What can hang from each mark
N: G
C: E N T
G: E X
X: C N
E: N X
T: E X

Each row was made from one small tree. The marks that hang from a mark follow it in brackets, in alphabetical order. Every link used is in the known rows. Write each row's tree.
Known rows
C{N T}: [2.973 1.163 -0.173 0.973 -2.005 0.791 2.546 -0.744 -0.503 -1.215 1.296 0.994 -0.264 -1.944 0.822 3.602 0.145 -0.143 0.187 1.208 0.120 -2.690 0.439 -1.388]
X{C{N{G} T{E}}}: [1.391 -0.061 -0.226 0.887 -3.000 0.117 -0.896 -1.911 -2.511 -3.467 -0.853 0.154 -3.029 0.535 2.234 1.742 0.892 -3.461 3.225 2.675 -0.254 -3.613 -3.026 -1.550]
C{E}: [0.904 0.995 1.281 0.467 -1.094 1.185 2.515 0.071 -0.113 0.673 1.626 -0.721 0.862 -0.318 -0.026 0.490 0.311 0.324 0.978 -0.043 1.525 -1.057 2.165 0.533]
T{E X{C{N{G}}}}: [-1.320 -2.220 1.855 4.238 -1.286 -1.183 -4.510 0.260 -3.448 -2.942 0.216 -0.797 -2.206 0.802 -0.345 -0.218 1.781 -3.805 2.985 2.526 2.680 -2.019 -4.188 -0.425]
X{N}: [-0.705 -0.453 2.212 -0.859 -0.386 -0.525 -0.029 -1.464 0.861 -0.013 0.373 -2.712 0.084 1.098 -0.148 0.081 2.083 -2.908 0.985 -0.742 0.378 -0.132 -0.792 0.486]
X{C{E} N{G}}: [-2.153 0.609 1.589 -0.920 -1.905 1.600 0.846 -0.773 1.302 -0.588 -0.007 -3.911 -1.144 2.123 -0.646 -1.117 2.573 -4.051 3.277 0.474 3.504 -1.446 -1.055 -0.234]
E{N X{C}}: [-0.864 -1.303 0.489 -1.039 1.370 1.495 -2.149 -0.872 3.370 2.346 1.087 0.223 -1.163 3.031 1.508 -0.504 2.643 1.298 2.536 -3.781 -2.067 1.811 1.165 -2.445]
G{E{N} X{C{T}}}: [-0.011 3.466 -0.955 -4.101 -1.782 3.093 1.397 -2.299 2.733 -2.426 -2.245 4.429 -2.098 1.713 2.221 -0.763 0.769 -0.046 3.782 -1.881 -3.479 -1.557 -1.348 -2.060]
N{G{E X}}: [0.490 3.273 -1.953 -0.733 -0.193 0.001 1.093 0.289 0.433 -5.138 -5.361 3.092 -2.395 -1.447 0.033 -3.208 -0.060 -0.100 4.048 1.366 1.557 -2.236 -0.591 -0.135]
N{G}: [0.390 0.651 -0.619 0.026 0.208 -1.108 -0.617 -0.247 -0.598 -2.404 -1.092 -0.403 -1.679 -1.131 -0.371 -1.012 -0.025 -1.162 1.475 2.160 1.698 -1.063 -0.260 -0.548]
N{G{X{C{T{E}}}}}: [0.403 0.670 -0.981 -1.775 -2.190 -1.377 -0.218 -0.266 -2.065 -4.838 -3.087 1.642 -3.358 1.309 1.997 -1.684 1.036 -1.267 4.309 1.866 -2.955 -4.468 -4.298 -1.059]
G{E{N}}: [0.434 2.521 0.419 -1.405 0.411 1.556 -0.535 -3.257 1.600 -0.529 0.317 1.601 -1.432 0.540 1.798 0.136 -0.557 -1.934 2.189 -1.221 -0.506 1.120 1.873 -0.881]
X{C{N{G{E}}}}: [-0.494 2.018 -1.890 1.130 -1.986 3.954 -0.352 -1.686 0.485 -2.230 -3.504 1.505 -1.949 0.827 0.055 -0.247 0.200 -2.600 2.963 1.547 3.893 -0.940 -1.647 -1.097]
T{E{N} X}: [0.647 -2.042 4.718 1.824 1.393 -3.615 -4.050 -1.593 -2.206 -0.556 4.062 -0.632 -1.407 0.951 1.841 -0.118 1.658 -3.613 2.650 -0.599 -1.090 -0.024 -0.807 0.148]
C{E N{G{X}} T}: [4.143 3.559 0.352 1.262 -2.622 0.855 5.441 1.477 -1.129 -5.257 -0.326 1.429 -1.558 -4.764 -0.692 1.755 1.262 0.710 3.799 3.402 2.759 -6.269 2.502 -2.036]
N{G{E}}: [0.510 2.189 -1.686 -0.694 -0.560 0.670 0.347 -1.949 0.348 -2.892 -3.334 1.422 -1.537 0.169 1.157 -2.112 -0.965 -2.042 2.830 1.818 2.110 -1.129 -0.465 -0.172]
T{E X}: [-0.692 -2.871 3.012 2.571 -0.027 -3.821 -2.830 0.002 -3.607 -0.931 1.987 -0.654 0.046 1.413 0.835 -1.147 0.823 -2.423 2.123 0.504 -0.339 -0.718 -2.699 1.741]
E{N{G{X}}}: [1.766 2.596 1.333 -0.804 0.933 -0.960 -0.251 1.002 0.942 -4.319 -0.311 1.570 -2.992 -2.972 -0.261 -1.985 1.640 -0.556 2.951 1.431 0.211 -1.983 1.453 -2.342]
C{N T{E X}}: [2.434 -1.298 2.902 3.157 -1.616 -3.266 -0.730 -0.956 -4.498 -2.355 2.775 0.123 -0.593 -0.498 1.801 2.904 1.016 -2.582 1.908 1.663 -0.620 -3.828 -2.171 -0.016]
N{G{E{X{C}}}}: [-1.867 0.875 -2.669 -1.111 0.296 1.582 -0.781 -2.042 2.012 -0.764 -4.521 1.706 -1.353 3.374 1.895 -2.924 1.005 0.776 4.673 -1.547 1.210 0.588 -0.826 -1.265]
E{X}: [0.797 -1.261 0.173 0.272 1.399 -0.966 0.185 0.014 1.326 1.036 -0.714 0.299 0.073 0.954 1.181 -0.848 1.704 2.545 1.671 -2.452 -0.369 0.529 1.962 -0.307]

Which tree is each row?
[-0.018 -3.240 3.373 0.128 1.248 -3.150 -0.741 -2.828 -0.087 0.048 -0.101 -2.353 0.070 3.526 2.756 -1.122 4.126 -2.124 4.561 -3.015 -1.413 -0.054 -0.456 1.252] : T{E{X{N}}}
[-3.523 -2.805 3.043 1.075 -0.707 -3.049 -4.764 -1.214 -2.187 -2.187 0.495 -3.975 -1.805 3.750 0.248 -2.134 3.337 -6.762 4.198 0.949 1.302 -0.773 -6.094 0.624] : T{E X{C N{G}}}
[-0.640 -0.339 -0.092 -2.847 -0.467 -0.855 0.434 -2.166 2.623 -1.196 -1.297 -2.370 -1.541 3.330 1.919 -0.952 3.440 -1.383 4.096 -1.759 -0.784 -1.483 -2.375 -2.772] : E{X{C{T} N{G}}}
[-0.314 1.612 1.202 -2.929 -3.069 1.368 2.327 -1.635 1.329 -1.249 0.608 -3.414 -0.879 1.935 0.645 0.925 2.015 -3.880 3.008 0.990 1.451 -3.541 -1.338 -1.054] : X{C{E T} N{G}}
[0.284 -2.302 0.439 3.064 0.247 -0.295 -2.498 -0.917 -1.125 -1.167 -2.105 -0.066 -2.385 1.773 1.877 -0.431 3.339 -1.287 4.763 -0.202 1.259 -1.319 -0.758 -1.487] : T{E{X{C{N{G}}}}}
[-2.277 0.777 1.968 -0.671 -1.832 2.169 2.417 1.197 1.527 -1.132 -1.038 -1.201 0.111 2.064 -1.642 -1.180 3.669 -1.082 3.504 -1.977 1.342 -1.616 -1.154 0.972] : G{X{C{E} N}}
[-1.352 2.800 -0.160 -2.279 -0.614 3.368 -0.449 -1.375 2.921 -1.739 -2.570 3.676 -2.240 1.783 0.830 -1.766 1.066 -0.718 3.913 -2.514 -1.327 0.677 -0.422 -0.825] : G{E{N} X{C}}
[1.255 0.671 -0.731 -2.867 0.678 0.080 -0.809 -2.102 2.974 -0.659 0.670 0.091 -2.934 1.535 2.802 -0.312 2.157 0.421 3.882 -0.808 -1.788 -1.115 0.914 -4.369] : E{N{G} X{C{T}}}
[-1.433 0.727 -0.244 -3.693 -1.205 1.253 1.947 -4.381 3.782 0.534 -2.210 0.000 -0.382 5.465 3.303 -0.367 2.950 -1.516 4.574 -4.247 -2.619 -0.542 -2.181 -0.881] : G{E{X{C{T} N}}}
[0.975 1.265 -2.202 -0.361 -2.028 3.014 2.142 -2.908 1.932 0.215 -2.322 3.006 -0.697 2.247 2.565 1.674 1.421 1.426 3.422 -2.053 -0.535 -1.686 -0.008 -1.615] : G{E{X{C{N T}}}}
[1.062 1.122 -1.560 -0.572 1.358 -0.642 0.802 -2.204 1.303 -1.722 -3.870 1.749 -1.049 1.220 2.020 -2.487 1.117 0.912 4.466 -0.532 1.674 -0.205 1.253 -1.296] : N{G{E{X}}}
[2.373 1.099 1.869 -1.810 -0.501 -1.828 4.072 -2.044 1.714 -1.377 0.879 -3.069 -0.171 0.339 2.313 0.199 3.265 -0.981 4.655 -0.169 1.327 -3.836 2.752 -1.974] : C{E{X{N{G}}} T}
[-0.491 -0.297 3.549 -1.004 -1.588 -3.105 0.444 -1.121 -0.734 -1.046 2.734 -2.655 0.463 0.549 0.154 0.900 1.865 -3.532 1.412 -0.094 -0.655 -2.533 -3.020 -0.015] : C{T{X{N}}}
[-1.917 -2.655 1.771 -0.413 0.178 -2.025 -2.527 -2.411 0.242 -0.976 -1.718 -2.910 -1.986 5.050 2.588 -2.696 4.397 -3.683 5.558 -1.840 -0.164 -0.582 -2.666 0.005] : T{E{X{C N{G}}}}
[0.644 3.456 -1.820 -0.657 -3.190 3.830 3.026 -0.988 0.831 -3.494 -4.085 4.586 -1.695 0.282 0.660 1.099 0.585 0.488 3.174 -0.840 -0.965 -3.195 -2.298 -1.105] : G{E X{C{N T}}}
[-1.581 1.179 0.236 -3.078 -2.188 0.486 1.872 0.125 1.641 -2.559 -1.883 -0.135 -1.191 2.687 -0.003 -0.682 3.184 -1.493 2.465 -1.768 -2.786 -2.710 -3.625 -0.755] : G{X{C{T} N}}
[-2.406 0.087 2.201 -0.762 -1.702 2.798 1.552 -0.988 1.971 1.550 1.105 -3.119 0.624 3.330 -0.458 0.461 2.515 -2.940 1.844 -1.527 1.801 -0.072 -0.834 0.599] : X{C{E} N}
[1.514 1.415 -0.153 0.693 -3.673 3.883 3.578 -0.369 -0.038 0.425 1.756 0.516 0.164 0.167 0.032 3.859 0.537 0.110 1.085 0.690 1.401 -3.061 0.765 -1.131] : X{C{E N T}}
[2.304 1.534 3.664 -0.111 -0.960 -1.246 1.595 -0.747 -0.279 -0.074 5.975 -0.637 0.192 -0.807 1.075 2.338 0.628 -1.195 1.962 0.755 -0.373 -2.507 2.081 -1.468] : C{E{N} T{X}}
[-0.326 2.222 1.475 -1.995 -1.746 -3.024 0.367 -3.115 -0.424 -3.919 -0.788 -1.687 -1.001 0.814 1.316 -0.962 1.098 -5.403 3.979 1.380 1.126 -3.279 -3.607 -0.397] : C{T{X{N{G{E}}}}}
[-0.354 2.055 1.719 -0.620 -0.618 3.134 1.346 1.038 1.957 -0.319 1.030 1.192 -0.858 0.530 -0.817 -0.211 2.418 0.861 3.330 -1.407 -0.198 -0.927 2.078 -1.114] : G{X{C{E{N}}}}
[0.740 2.577 -0.785 -3.461 -0.763 0.971 -0.063 0.117 1.628 -4.057 -0.782 1.287 -4.030 -0.873 0.948 -0.716 1.341 -0.701 3.556 0.686 -2.348 -3.137 -1.265 -3.843] : E{N{G{X{C{T}}}}}
[-0.885 0.236 1.608 -1.399 0.781 -0.330 1.189 -3.630 2.701 0.243 -2.436 -0.641 0.805 3.440 2.143 -1.311 3.132 -1.517 4.168 -4.348 0.232 0.420 0.521 0.378] : G{E{X{N}}}
[4.370 -0.360 0.743 1.902 -0.644 -2.463 0.893 -2.185 -1.787 -3.234 -0.390 0.314 -2.245 -0.696 3.568 1.173 2.057 -0.842 4.500 1.263 -0.270 -4.041 1.202 -2.440] : C{N{G} T{E{X}}}
[0.738 -0.937 3.944 1.596 1.187 -4.329 -4.694 -1.519 -2.471 -2.826 2.788 -1.384 -2.798 -0.092 1.455 -1.092 1.475 -4.511 3.745 2.069 0.423 -0.717 -1.335 -0.975] : T{E{N{G}} X}
[-0.027 -0.800 -1.011 1.733 0.230 1.473 -1.424 0.836 1.371 -0.714 -2.258 -0.069 -2.192 0.367 -0.041 -0.183 2.668 0.974 3.398 -0.536 2.629 -0.695 0.314 -2.669] : E{X{C{N{G}}}}
[2.595 2.482 1.303 3.005 -1.423 1.556 3.398 2.555 -0.959 -4.730 -1.199 1.143 -1.428 -4.395 -1.981 0.391 1.968 0.357 3.717 3.038 4.641 -4.628 3.243 -1.156] : C{E N{G{X}}}
[0.080 1.166 -0.783 -1.684 -3.074 2.738 3.095 -0.932 0.534 0.895 1.552 0.086 0.404 1.599 0.920 1.634 -0.025 0.527 1.190 -0.217 -0.688 -1.894 -0.442 -0.879] : X{C{E T}}
[0.991 1.362 0.879 -1.213 1.958 0.638 -0.039 -3.386 3.447 0.506 -0.545 2.001 -0.772 1.666 3.087 -0.906 1.405 0.237 3.982 -3.571 -0.753 1.576 3.706 -1.663] : G{E{N X}}
[-0.658 2.373 -1.571 1.196 -1.933 4.217 1.275 0.306 0.932 -2.825 -4.818 4.178 -1.214 0.384 -0.518 -0.379 1.101 0.300 2.818 -1.262 1.246 -1.194 -1.666 -0.032] : G{E X{C{N}}}
[-1.892 2.515 -2.651 -2.001 -1.045 2.038 0.184 0.227 1.115 -4.153 -6.242 3.290 -2.715 1.068 -0.212 -3.801 0.500 -0.277 4.122 0.170 0.785 -1.124 -2.921 -0.204] : N{G{E X{C}}}
[-0.250 -2.493 1.479 -0.577 1.538 0.110 -3.410 -2.190 1.375 1.422 1.074 0.083 -1.648 4.318 3.263 -0.882 3.221 -0.825 4.153 -3.614 -3.193 1.407 0.346 -1.428] : T{E{N X{C}}}
[1.378 0.519 0.850 -2.356 -1.176 -0.426 -2.110 -3.512 -0.402 -2.149 1.069 0.021 -3.446 2.086 3.813 0.442 0.582 -4.375 3.887 1.635 -2.868 -2.053 -2.111 -2.565] : X{C{T{E{N{G}}}}}
